Each row comes from the steps of one walk. Every step used is in the known rows, and no mark comes twice. Write the walk behind each row, first mark first.
In the rows, 128 means zero.
Known rows
bevufu -> fufome -> vekov -> fesi -> losesuv: 156 134 158 132 173 93 172 146 169 97 152 91 189 130 119 138 135 176 139
 95 119 108 124 120 128 108 150 148 148 145 140 107 145 138 95 195 152
 127 118 132 76 130 121 115
vekov -> fufome -> losesuv -> pone: 121 147 187 140 117 124 134 154 152 121 106 101 144 199 148 156 138 120
 116 104 154 127 141 130 132 115 102 140 144 132 161 113 102 148 116 132
 149 138 135 134 121 137 121 116
losesuv -> pone: 140 125 140 134 128 135 144 128 124 119 116 122 131 203 126 132 125 132
 126 123 161 129 131 134 132 131 126 137 125 133 139 122 119 134 127 125
 118 128 133 136 133 126 135 124
bevufu -> pone -> vekov: 169 126 132 103 101 135 156 121 138 116 101 132 162 136 132 125 138 167
 109 141 133 131 142 130 138 150 116 170 106 116 122 133 117 145 105 126
 103 134 120 130 96 123 123 140
pone -> vekov -> fufome: 115 156 146 120 112 125 136 150 162 125 119 121 145 130 146 127 146 135
 103 111 131 125 145 131 139 139 92 128 145 116 140 121 106 152 116 131
 145 128 122 128 95 136 124 130
pidu -> vekov -> fesi -> losesuv -> pone -> bevufu: 168 138 185 125 156 123 201 145 144 97 129 105 157 207 113 117 145 214
 117 78 152 148 141 124 133 139 135 137 113 152 160 174 120 116 125 204
 133 114 113 140 130 126 136 115
losesuv -> pone -> vekov -> fesi: 155 138 154 126 111 138 174 144 133 105 99 119 151 203 132 126 142 203
 108 107 170 126 124 129 146 148 133 133 127 137 139 161 102 138 110 123
 136 127 125 137 107 126 126 119
pidu -> bevufu -> kadez -> vekov -> fesi -> losesuv: 149 136 156 143 175 138 160 137 166 124 147 103 187 129 96 129 143 168
 137 87 131 159 133 126 123 95 152 187 112 144 139 183 141 132 141 222
 181 112 109 110 67 102 102 79
kadez -> losesuv -> pone -> bevufu: 147 133 140 128 113 129 153 118 128 142 126 115 132 215 115 99 137 168
 118 99 164 122 136 132 126 156 121 159 121 147 128 135 115 110 173 113
 135 116 125 156 150 124 157 119
vekov -> fesi -> losesuv: 142 132 131 119 173 122 132 150 151 106 148 98 145 128 126 133 136 171
 135 105 127 117 118 113 122 112 142 117 123 141 142 171 122 127 115 197
 154 119 115 137 117 133 117 123
fufome -> losesuv -> pone: 146 126 182 139 116 130 143 123 127 120 112 116 126 203 129 140 122 146
 117 117 157 125 135 131 133 131 133 147 138 137 146 115 109 137 123 130
 122 138 135 140 130 123 124 117
fufome -> vekov -> fesi -> losesuv -> pone -> bevufu: 183 130 176 127 155 117 188 133 145 94 136 95 157 204 113 122 144 223
 133 90 149 112 133 123 135 125 140 136 134 151 147 179 127 111 121 193
 147 124 116 145 101 119 142 89
pidu -> bevufu -> pone -> vekov -> fesi -> losesuv: 189 140 169 110 146 138 169 146 164 94 121 114 189 133 125 129 150 215
 121 126 133 151 148 118 137 126 143 174 100 132 130 187 123 140 98 202
 143 119 108 124 90 131 115 86
losesuv -> pone -> vekov: 150 135 151 125 107 138 160 123 131 116 111 126 129 209 126 114 130 170
 108 118 170 130 137 132 146 158 118 141 135 126 136 122 109 142 125 121
 112 128 128 141 107 119 141 121
pidu -> vekov -> fufome -> losesuv -> pone -> bevufu: 135 149 226 136 104 115 188 149 149 122 98 113 157 201 138 140 146 153
 93 78 145 151 153 131 134 146 97 157 135 134 170 123 111 136 126 139
 134 133 128 128 129 128 128 115
kadez -> bevufu -> pone -> vekov -> fufome: 137 147 143 107 111 112 153 148 163 137 99 119 183 134 136 128 155 138
 98 121 130 130 146 141 140 127 107 175 109 115 131 125 114 164 130 131
 162 124 129 127 96 141 121 153
fesi -> bevufu -> fufome -> vekov: 143 136 155 139 176 89 166 127 160 117 129 114 176 137 111 113 129 135
 141 117 120 125 142 144 139 131 140 149 147 132 127 62 162 137 112 117
 131 119 117 124 85 120 133 74
fesi -> losesuv -> pone -> bevufu -> pidu -> vekov: 172 142 171 122 148 118 202 122 147 108 138 118 163 214 111 120 135 177
 119 104 153 149 150 130 140 142 117 185 155 136 148 98 131 120 145 199
 107 121 107 148 125 118 145 125
bevufu -> pone -> vekov -> fesi -> losesuv: 181 132 134 94 151 127 161 145 159 93 118 107 179 136 133 128 142 213
 119 122 136 116 133 116 133 130 132 162 99 129 142 171 110 139 93 197
 130 123 111 139 87 127 116 133
pidu -> vekov: 138 127 170 134 119 126 179 126 130 127 127 136 136 129 118 128 135 134
 115 109 127 163 133 130 134 137 136 125 124 131 133 121 143 139 128 136
 117 125 127 115 127 125 131 134
fesi -> losesuv: 141 130 129 121 168 128 125 123 148 114 155 111 121 137 123 120 124 133
 141 122 129 118 131 118 121 123 121 128 137 133 141 134 127 125 134 197
 132 119 116 137 125 124 132 123
vekov -> fufome -> losesuv -> pone -> bevufu -> pidu: 134 159 176 128 110 109 137 144 159 125 101 108 180 204 148 146 141 152
 109 112 148 121 150 134 135 124 93 198 169 134 153 88 97 126 130 135
 147 142 121 145 125 125 119 121
pidu -> vekov -> fufome: 113 152 175 134 125 118 171 163 152 132 120 121 154 118 140 145 145 103
 105 97 124 156 138 131 130 120 105 117 131 121 146 118 137 148 120 138
 144 127 125 110 120 138 123 129
fesi -> bevufu -> kadez -> losesuv -> pone -> vekov: 153 143 143 129 161 129 165 121 158 135 112 106 157 222 114 87 133 167
 115 104 170 124 148 141 144 162 123 182 125 133 132 116 120 147 147 120
 123 104 110 136 94 87 141 83
pidu -> losesuv -> pone: 140 134 181 142 114 134 147 135 122 123 153 117 119 198 130 135 125 135
 140 114 164 164 139 122 132 145 127 165 121 136 126 111 112 140 125 139
 98 123 129 126 135 127 132 113
fesi -> bevufu -> pidu -> vekov: 142 140 160 124 161 108 182 130 155 129 117 123 171 133 112 121 137 137
 121 124 124 161 139 138 143 132 135 157 144 127 133 77 158 139 132 130
 122 129 109 116 116 120 125 93
losesuv -> pone -> bevufu -> kadez -> vekov: 142 126 134 136 120 135 169 108 128 137 117 125 165 215 93 105 133 159
 114 89 161 135 140 148 137 141 120 201 113 143 142 138 122 107 161 138
 129 121 118 129 81 91 122 118
fesi -> losesuv -> pone: 150 129 140 134 169 134 140 127 143 107 142 109 122 208 121 124 122 140
 140 114 160 122 136 124 129 123 127 134 137 134 151 128 120 132 128 196
 120 119 125 146 128 123 139 115

Which walk is each row?
165 140 159 124 168 89 172 138 166 94 149 101 191 135 116 122 145 210
 134 93 114 108 134 121 128 127 145 164 145 154 137 126 138 112 106 191
 144 119 102 142 85 123 134 110 : pone -> bevufu -> fufome -> vekov -> fesi -> losesuv
151 148 177 140 150 107 152 124 160 115 100 111 161 217 121 103 130 183
 107 110 164 123 155 143 144 171 128 186 157 133 155 57 118 149 106 118
 110 128 117 147 90 118 129 79 : fesi -> bevufu -> fufome -> losesuv -> pone -> vekov
168 138 217 126 95 117 197 110 134 120 107 128 169 208 124 133 137 187
 92 108 150 157 154 136 140 145 124 203 155 137 148 85 124 125 139 137
 109 137 124 137 130 113 131 129 : fufome -> losesuv -> pone -> bevufu -> pidu -> vekov
166 135 173 145 112 103 194 113 147 136 134 108 170 214 109 108 133 176
 117 89 159 121 143 134 134 157 131 190 140 154 123 75 132 123 152 112
 134 121 120 152 107 121 157 112 : kadez -> losesuv -> pone -> bevufu -> fufome -> vekov
176 126 179 138 163 118 191 141 148 95 140 87 154 202 117 139 132 187
 139 94 158 121 121 119 137 108 142 118 139 145 146 159 133 136 114 192
 149 129 123 136 94 125 136 101 : fufome -> vekov -> fesi -> losesuv -> pone
162 138 172 141 118 103 191 116 134 111 119 118 171 206 112 123 131 173
 127 106 151 121 147 139 141 145 125 176 145 143 130 75 137 119 121 123
 112 126 122 144 100 117 142 109 : losesuv -> pone -> bevufu -> fufome -> vekov
136 140 137 114 159 118 150 146 156 112 107 113 152 136 122 98 144 205
 114 114 128 122 130 131 148 151 141 123 127 133 135 162 128 135 109 123
 147 117 112 130 95 123 121 80 : pone -> vekov -> fesi -> bevufu
164 142 177 125 111 119 214 144 130 111 99 121 196 203 121 140 149 203
 104 99 153 156 133 133 143 131 139 177 135 150 140 128 123 113 125 134
 129 135 115 133 127 123 129 129 : losesuv -> pone -> bevufu -> pidu -> vekov -> fesi
146 134 142 129 119 130 146 121 119 121 113 129 130 206 122 111 128 165
 121 117 153 128 140 131 136 150 118 150 121 138 140 143 112 103 139 125
 116 127 121 145 140 122 143 114 : losesuv -> pone -> bevufu
138 147 171 124 157 94 145 145 170 113 105 106 185 135 130 107 140 213
 104 106 127 122 136 130 140 158 146 171 146 140 149 94 114 144 93 121
 137 123 111 139 84 120 107 88 : pone -> vekov -> fesi -> bevufu -> fufome -> losesuv
168 129 137 98 107 133 162 147 143 108 90 126 186 126 137 136 148 201
 104 128 134 124 126 127 141 134 133 164 94 131 127 165 107 135 90 128
 127 131 118 131 91 130 109 138 : bevufu -> pone -> vekov -> fesi
160 134 192 157 133 108 186 145 155 113 126 114 203 118 117 155 145 166
 135 108 124 158 134 130 137 108 162 160 134 147 115 118 153 138 100 131
 161 129 124 111 84 132 120 77 : pidu -> bevufu -> fufome -> vekov -> fesi
149 140 149 124 157 123 168 150 148 107 89 106 153 212 119 102 139 204
 110 110 167 128 134 133 156 157 137 129 124 139 148 155 117 138 107 119
 138 120 118 137 101 123 125 73 : losesuv -> pone -> vekov -> fesi -> bevufu
172 145 181 149 111 148 186 142 150 129 108 112 192 204 122 121 148 199
 107 100 171 159 137 130 143 134 144 200 114 148 120 168 111 145 139 130
 159 109 120 125 98 99 132 86 : pidu -> bevufu -> kadez -> losesuv -> pone -> vekov -> fesi
168 137 171 145 116 95 201 140 150 123 120 100 198 209 111 119 146 208
 120 77 157 115 127 132 136 141 149 185 129 161 127 113 126 117 138 113
 157 125 126 147 101 126 145 112 : kadez -> losesuv -> pone -> bevufu -> fufome -> vekov -> fesi
164 139 132 115 156 118 174 133 158 121 133 93 179 211 91 114 144 210
 127 79 157 123 130 131 134 121 134 192 147 150 156 142 116 101 161 199
 164 133 113 153 84 126 119 110 : kadez -> vekov -> fesi -> losesuv -> pone -> bevufu -> pidu
128 132 123 127 178 116 137 159 149 115 109 107 150 131 124 113 137 166
 135 115 120 123 124 126 133 127 150 109 117 142 137 162 132 121 113 128
 156 121 115 127 121 129 114 80 : vekov -> fesi -> bevufu
162 151 210 124 92 135 151 147 175 120 92 120 189 127 155 155 154 153
 100 125 128 162 163 130 135 133 105 191 120 110 135 133 109 159 100 139
 149 135 118 115 89 136 106 88 : pidu -> bevufu -> pone -> vekov -> fufome -> losesuv
128 149 177 138 122 122 137 146 145 111 97 111 176 203 144 145 137 147
 109 98 148 120 150 134 133 128 95 196 133 131 162 131 96 125 119 146
 135 125 118 131 113 98 114 125 : vekov -> fufome -> losesuv -> pone -> bevufu -> kadez
130 132 119 129 180 112 139 153 160 137 121 95 184 135 118 108 138 159
 131 103 126 124 118 129 124 116 147 165 107 146 124 158 135 130 135 127
 164 106 112 126 109 98 118 89 : vekov -> fesi -> bevufu -> kadez -> losesuv
133 156 158 123 154 133 147 154 178 104 133 99 140 211 140 120 140 147
 116 97 164 117 150 130 145 133 92 129 151 121 165 122 99 156 118 197
 136 125 119 147 90 127 139 112 : fesi -> losesuv -> pone -> vekov -> fufome
136 134 166 128 169 111 187 155 148 119 107 117 162 130 111 114 145 168
 120 98 122 156 129 131 136 132 153 113 111 141 143 155 151 129 112 131
 143 119 115 114 121 129 117 85 : pidu -> vekov -> fesi -> bevufu
168 141 134 116 160 119 155 140 150 97 126 100 178 209 123 127 140 208
 132 107 151 110 139 122 133 121 131 181 147 146 145 144 107 100 129 202
 143 125 106 157 121 122 128 121 : vekov -> fesi -> losesuv -> pone -> bevufu -> pidu
157 127 119 111 169 115 147 157 150 105 90 111 190 127 127 124 143 168
 132 131 121 126 125 135 127 113 145 151 82 134 137 167 133 125 91 127
 140 124 110 127 114 132 102 91 : vekov -> fesi -> bevufu -> pone
158 135 169 153 174 145 181 144 165 117 135 95 187 203 93 134 142 172
 135 79 167 157 129 129 134 96 154 188 109 148 150 180 133 132 140 220
 170 116 116 114 71 102 109 69 : pidu -> bevufu -> kadez -> vekov -> fesi -> losesuv -> pone
117 153 184 118 106 123 130 144 160 125 115 112 143 131 152 138 143 150
 96 105 131 122 144 126 138 143 98 144 156 119 154 115 101 156 117 133
 148 136 122 130 95 131 117 121 : pone -> vekov -> fufome -> losesuv
152 158 170 108 145 110 156 150 161 113 139 111 177 134 128 113 146 209
 127 119 126 154 143 125 143 153 142 189 151 130 114 105 118 143 116 138
 119 124 99 120 92 124 115 82 : pone -> vekov -> fesi -> bevufu -> pidu -> losesuv
151 139 142 108 154 124 145 148 158 101 140 106 146 138 130 114 142 208
 116 107 132 111 128 115 134 138 135 127 142 136 141 167 111 136 114 194
 143 117 114 139 92 123 127 121 : pone -> vekov -> fesi -> losesuv
143 142 121 114 119 113 132 114 134 131 123 135 160 135 128 122 134 164
 124 136 119 124 141 129 129 136 121 182 156 129 123 103 123 107 145 131
 123 131 113 136 128 119 129 131 : pone -> bevufu -> pidu
144 147 180 108 101 109 148 138 166 143 100 110 184 134 145 132 156 151
 91 118 129 129 147 138 136 128 109 189 118 117 143 116 104 167 131 132
 167 136 134 127 94 135 110 156 : kadez -> bevufu -> pone -> vekov -> fufome -> losesuv
125 136 152 135 174 92 122 128 160 125 120 109 159 135 126 111 126 142
 125 120 124 122 143 132 127 138 142 174 147 135 145 59 131 134 115 122
 126 128 119 137 114 126 116 88 : fesi -> bevufu -> fufome -> losesuv
141 141 195 156 126 113 137 123 149 128 122 128 170 126 128 139 131 135
 122 124 125 156 148 128 125 127 151 194 145 138 131 79 126 141 113 137
 135 127 124 122 118 129 118 90 : pidu -> bevufu -> fufome -> losesuv
158 136 148 120 146 139 153 121 147 104 136 111 119 220 124 103 128 179
 120 114 170 120 145 127 146 152 119 139 146 127 148 131 109 143 128 189
 113 116 115 149 105 118 140 117 : fesi -> losesuv -> pone -> vekov
114 140 187 144 115 125 156 143 166 142 110 101 145 204 122 140 140 115
 109 75 158 132 134 140 132 117 104 153 142 130 169 110 111 148 146 139
 174 141 136 128 85 141 115 112 : kadez -> vekov -> fufome -> losesuv -> pone
146 136 165 130 121 101 201 139 142 145 118 119 197 117 112 141 156 162
 107 109 128 161 125 134 137 104 158 167 134 147 127 114 142 149 147 138
 173 127 133 114 125 132 118 157 : kadez -> bevufu -> pidu -> vekov -> fesi
154 135 169 162 125 144 160 128 140 141 123 117 164 205 119 132 132 129
 129 113 169 165 141 134 130 122 139 198 112 142 117 135 128 140 155 132
 142 107 127 125 126 95 136 81 : pidu -> bevufu -> kadez -> losesuv -> pone
154 131 143 130 170 128 149 155 145 97 129 93 143 203 126 130 132 175
 136 98 163 118 120 118 128 114 139 126 124 150 153 165 116 128 116 199
 146 124 125 145 123 129 127 115 : vekov -> fesi -> losesuv -> pone
154 143 175 133 109 128 153 131 131 123 147 115 148 198 127 151 123 134
 143 126 162 162 141 126 135 132 130 202 147 131 115 68 114 141 132 147
 96 134 124 129 131 126 131 121 : bevufu -> pidu -> losesuv -> pone
